What can hang from each mark:
P: B H L Y
H: P
Y: B H L X
X: P
B: H X
L: B

Each row was made from one small tree. The marks that hang from a mark follow it in brackets, in alphabetical order. Every link used is in the known rows. Write each row's tree.
Known rows:
H{P{Y{L{B} X}}}: [ 11.9  38.6 -14.3 -12.8 -14.6 -10.8  21.1  51.1   2.4   6.3  19.7  -3.5
  -2.7 -23.2  -6.6  -1.0 -17.7  16.2   3.9   4.7   2.1  10.6]
X{P{B}}: [  9.8   6.9  -2.7  -5.6   7.6  -3.5 -24.1  -0.2  -7.4   8.2   4.8  -6.7
   9.8  -5.2   1.6  12.2  -4.5  12.8  14.0   2.7 -21.8   4.5]
L{B{H{P{Y}} X}}: [ -0.2   6.7 -14.6  -5.9   7.2 -19.0 -18.2  -3.0   0.9  -1.7   6.3  -3.9
   7.6   0.0  10.8  11.2 -17.4   5.5  13.1   2.2  -4.2  33.2]
B{H{P} X}: [ -2.7 -12.2  -3.1 -13.3  22.7 -16.4 -15.5 -13.8  -6.2  -5.5  13.6  -8.3
  10.2  17.1   9.1  20.6 -20.2  20.9  29.1  -8.1  19.6  11.5]
Y{B{X} L}: [-13.6  32.1  -1.9 -30.8  -9.6  -8.4  13.0  25.1  -2.0   5.3  43.2 -13.9
   7.6  -4.9  15.9  -3.0 -19.6  11.7  27.1  -4.5   5.3  10.4]
L{B{H X{P{Y}}}}: [ 10.4  26.2 -15.8 -12.9  -0.5 -14.3 -29.0 -16.8   5.7   0.0   7.0  -4.6
   4.3  -9.2  24.6  10.2  -6.3   2.3  10.0  -4.5 -26.1  35.4]
X{P{H L Y{B}}}: [-16.3   8.6  -3.4 -17.9 -23.2 -12.6  -6.2   8.3  11.5   5.0   8.4  -3.7
   4.9  15.0  24.3 -22.9 -16.6 -20.0  20.9  18.8 -29.8 -15.7]
L{B}: [  1.6  23.1  -7.8  -7.1   2.0  -0.7  -2.3  18.6  -6.6   7.4   2.7  -6.4
  13.8  -6.5   2.6   5.0 -15.4  12.1  -0.7   0.4 -11.7   5.3]
H{P{B}}: [ -0.7 -12.4  -0.9   1.2  14.8  -8.7 -12.9  14.5 -12.7   7.1   4.7  -6.1
  13.6   3.4 -13.4  14.1 -16.1  14.4  17.4   9.5   0.9   2.3]
B{H{P{L}} X}: [-16.1 -19.9   5.8  -9.7  20.4 -23.4 -17.9  -9.0  -0.6  -3.6  13.4  -8.2
  -3.3  32.6  14.1   8.2 -23.3   7.1  29.3  -3.6  17.7  16.3]
Y{L X}: [  8.0  28.4  -4.8 -20.2  -8.4   1.1  22.0  38.5   0.0   0.2  31.1 -11.2
   2.4  -8.1   3.8  -1.1 -19.6  14.9  15.4 -17.5  10.8  -6.4]
X{P}: [ 14.4  15.7  -2.4 -15.1   6.0  -6.6  -1.4  -2.3  -8.7   3.7   4.7  -7.7
  12.6  -1.9   7.8  17.5  -6.2  25.3  16.0   2.9  -7.6 -10.3]
P{B{H X} L Y}: [-19.7 -22.2  -4.2   6.6   1.2 -17.3 -34.9  -4.9   9.4  -4.2  17.3  -6.9
   0.1  20.8  23.1 -11.3 -19.4 -37.8  22.6  -6.0 -23.2  38.6]
H{P}: [  2.9  -3.8   0.0  -8.1  13.0 -11.8   8.8  10.9 -14.3   2.3   4.4  -6.6
  15.5   7.6  -6.5  17.8 -17.2  27.2  19.1   9.6  14.5 -12.9]
L{B{H X{P}}}: [  8.0  26.9  -9.0 -18.8  11.4  -7.9 -35.5 -18.6   1.9   3.3   8.1  -6.9
   2.7  -3.4  21.4  16.2  -7.2  19.3  11.0 -12.0 -14.6  31.3]
H{P{Y{B}}}: [ -8.5   4.7  -8.0 -15.6  -8.8 -16.1  16.9  22.4  -9.3   4.5  14.3  -3.8
  14.6  -3.7  -3.9   5.7 -22.0   5.5  20.7  22.3   2.2 -15.3]
P{B L Y{X}}: [-10.6  -2.2  -4.3   1.0 -10.7  -5.7  -9.1  23.9   7.2   2.8  18.2  -5.5
  -5.9   2.3   9.0 -13.6 -18.7 -31.3   9.1  -1.6 -21.9   1.9]
X{P{B H L Y}}: [ -6.6  -9.1  -3.0   5.1 -12.8 -10.9 -30.6   2.0  12.5   3.4  -3.0  -3.4
   4.8  15.5  18.4 -20.3  -9.5 -26.1  16.0  13.9 -42.3   7.1]
H{P{B{X}}}: [ -4.6  -5.7  -0.1  -7.1  18.8 -12.3 -20.3  -4.7  -9.1   5.5  15.6  -9.4
  10.6   3.5   0.7  19.2 -12.6  17.4  22.8   3.9   1.7  15.1]
Y{B H L X{P}}: [  9.7  57.2 -11.1 -37.0 -25.0  -1.0  16.3  52.8   8.1   2.6  41.0  -7.8
  -5.7 -22.2  -5.1  -8.4 -22.8  18.5  22.9 -17.9  10.7 -16.5]

Write each row's tree:
[ 15.0  30.7 -15.3 -15.3 -11.8 -15.7  -0.7  -0.9   5.8  -8.8  18.3  -6.0
  11.9 -10.3  15.7   7.8  -8.9   7.1  22.8  -4.7 -10.5   5.9]	B{X{P{Y{H}}}}
[ -8.6 -12.1  -6.0  -3.6  16.0  -4.7 -40.4 -12.3  -0.7  -3.4  17.7  -9.0
  10.9  12.1  14.2   6.4 -17.1  -8.1  22.0 -19.5  -9.4  30.5]	P{B{H X}}
[  5.2  51.0 -20.5  -7.6 -24.9 -13.1  10.5  45.0  12.2  -5.7  28.2  -7.4
   8.6 -21.4   8.4 -13.8 -19.0  -1.3   9.0  -9.7  -9.9  36.7]	P{Y{H L{B{X}}}}
[ -6.7 -13.2 -13.3   1.9   2.8 -11.0 -33.5  -9.8   3.6  -7.2  18.0  -6.9
  12.7   5.8  18.4   0.8 -15.7 -23.8  21.2 -11.7 -22.2  35.0]	P{B{H X} Y}
[  4.9   0.4  -4.5  -5.2   1.9   1.3 -34.7  -5.7   2.7   3.9  -0.8  -6.1
  16.5   8.4   8.9  -2.5  -7.0   3.7  15.6   0.5 -29.0  -1.3]	X{P{B H}}
[-25.3   2.5   1.4 -19.4  -5.7 -26.7   6.3   8.6  -0.1   6.0  25.0  -7.3
  -2.1  11.4  15.7  -1.8 -22.0  -5.9  28.3  22.5   1.6   1.5]	H{P{L Y{B{X}}}}
[ -8.0   6.4  -4.0   3.7  -3.4 -21.4   3.4  27.1  -0.7   8.3  -3.3  -2.4
  -0.1   3.6   0.8  -3.1 -18.5  -0.8   4.1  25.2  -9.4  12.5]	H{P{L{B} Y}}
[ -0.7  43.5  -0.8 -37.2  -8.9 -11.9   4.8  12.8  -1.4   9.3  38.8 -13.6
   1.2 -11.2  17.8   5.8  -9.3  25.8  29.5   0.5  -2.5  10.2]	Y{B{X{P}} L}
[-17.8 -14.4   8.7  -2.3  17.3 -18.8 -23.5   0.3  -3.2   8.1  14.7  -8.9
  -3.2  18.5   6.5   6.7 -15.2   4.0  23.5   9.2  -0.2  20.1]	H{P{B{X} L}}
[  0.9  26.9   2.5  -9.4   1.2 -11.2 -13.4  12.0   0.0  14.0  -2.1  -5.2
  -5.4   1.2   9.7   1.7  -8.7  12.1   2.6  10.5 -19.6  10.3]	X{P{L{B}}}
[ -3.5  15.8 -10.5 -13.0  11.3  -4.4 -26.9  -6.0   0.8  -0.6  12.2  -8.7
   8.1   3.6  18.2   7.8 -17.8   5.3   9.5 -16.7  -6.8  31.4]	L{B{H X}}
[  7.4  -7.5  -5.4  -1.8  12.2  -4.1 -41.2  -6.5  -2.8   1.6   3.3  -4.6
   6.9   5.3   2.7   9.7 -10.6   2.7  18.6  -9.3 -18.3  16.2]	X{P{B{H}}}
[-10.4 -29.0  -2.3   5.5   4.1 -25.0  -3.7  12.8   0.5  -5.6   0.8  -1.9
   2.4  25.6   4.5  -2.5 -25.0 -11.7  23.3   9.0   4.7   6.1]	B{H{P{L Y}}}
[ -3.2  35.2 -12.6 -27.2 -28.7  -3.3  29.8  50.1   3.6   2.8  41.7  -8.7
   1.8 -18.3   6.8 -14.1 -23.8  -7.9  17.5  -4.5  -1.7  -9.7]	P{Y{B L X}}
[  8.1  31.7 -20.2  -8.9 -18.2  -2.3   2.3  44.3  11.0  -2.0  22.0  -5.1
  -1.7 -15.7   6.8 -13.3 -22.6  -9.7   3.9 -19.5  -9.8  25.4]	P{Y{L{B{H}} X}}
[ 17.8  42.4 -14.4 -15.3 -21.6 -18.9  11.1  23.5  10.2  -8.5  30.1  -8.2
   7.1 -16.9  13.2  -1.8  -9.7  11.7  26.7  -7.5  -5.0  21.0]	B{X{P{Y{H L}}}}
[ -1.7   4.7  -6.8  -4.5  10.2 -12.6 -18.5  12.9  -2.5  -3.0  17.8  -6.8
  10.9   0.9  -9.1  10.6 -19.9  13.1  23.9  -6.1   9.2  13.5]	Y{H{P{B{X}}}}
[ -2.4  18.7  -6.9  -3.7 -16.3 -11.7 -17.1   7.4  14.1   6.0  -8.5  -2.2
   2.5   7.1  22.4 -19.8  -9.6 -12.4   3.1  16.6 -39.4   8.0]	X{P{H L{B} Y}}
[ -0.2  12.9   1.8 -22.5  -4.2  -0.6 -12.0   0.5  11.5   1.9   8.4  -7.0
  -6.3  18.6  22.8 -10.2 -14.0   2.5  15.9  -6.7 -10.3 -23.2]	Y{X{P{H L}}}
[ -5.1  26.3  -6.5 -19.6 -14.4 -13.1  24.7  63.1  -2.4   0.9  30.0  -6.5
   7.8  -5.2 -20.6  -7.9 -32.0  21.7  28.2   1.4  26.8  -7.8]	Y{B H{P} L}
[-10.1   7.2   3.5  -3.0   9.0 -16.0  -4.1  25.1  -4.9  12.3  -2.2  -4.6
  -2.7  11.0  -3.5   2.5 -19.5  14.7   5.6  17.2   2.1   6.8]	H{P{L{B}}}
[-13.8  13.6   4.4 -11.1  12.3 -19.7 -10.5   5.9  -1.4  10.3   9.3  -8.1
  -5.4  10.6  10.3   7.8 -15.8  17.8  10.4  12.2   3.0  21.3]	H{P{L{B{X}}}}
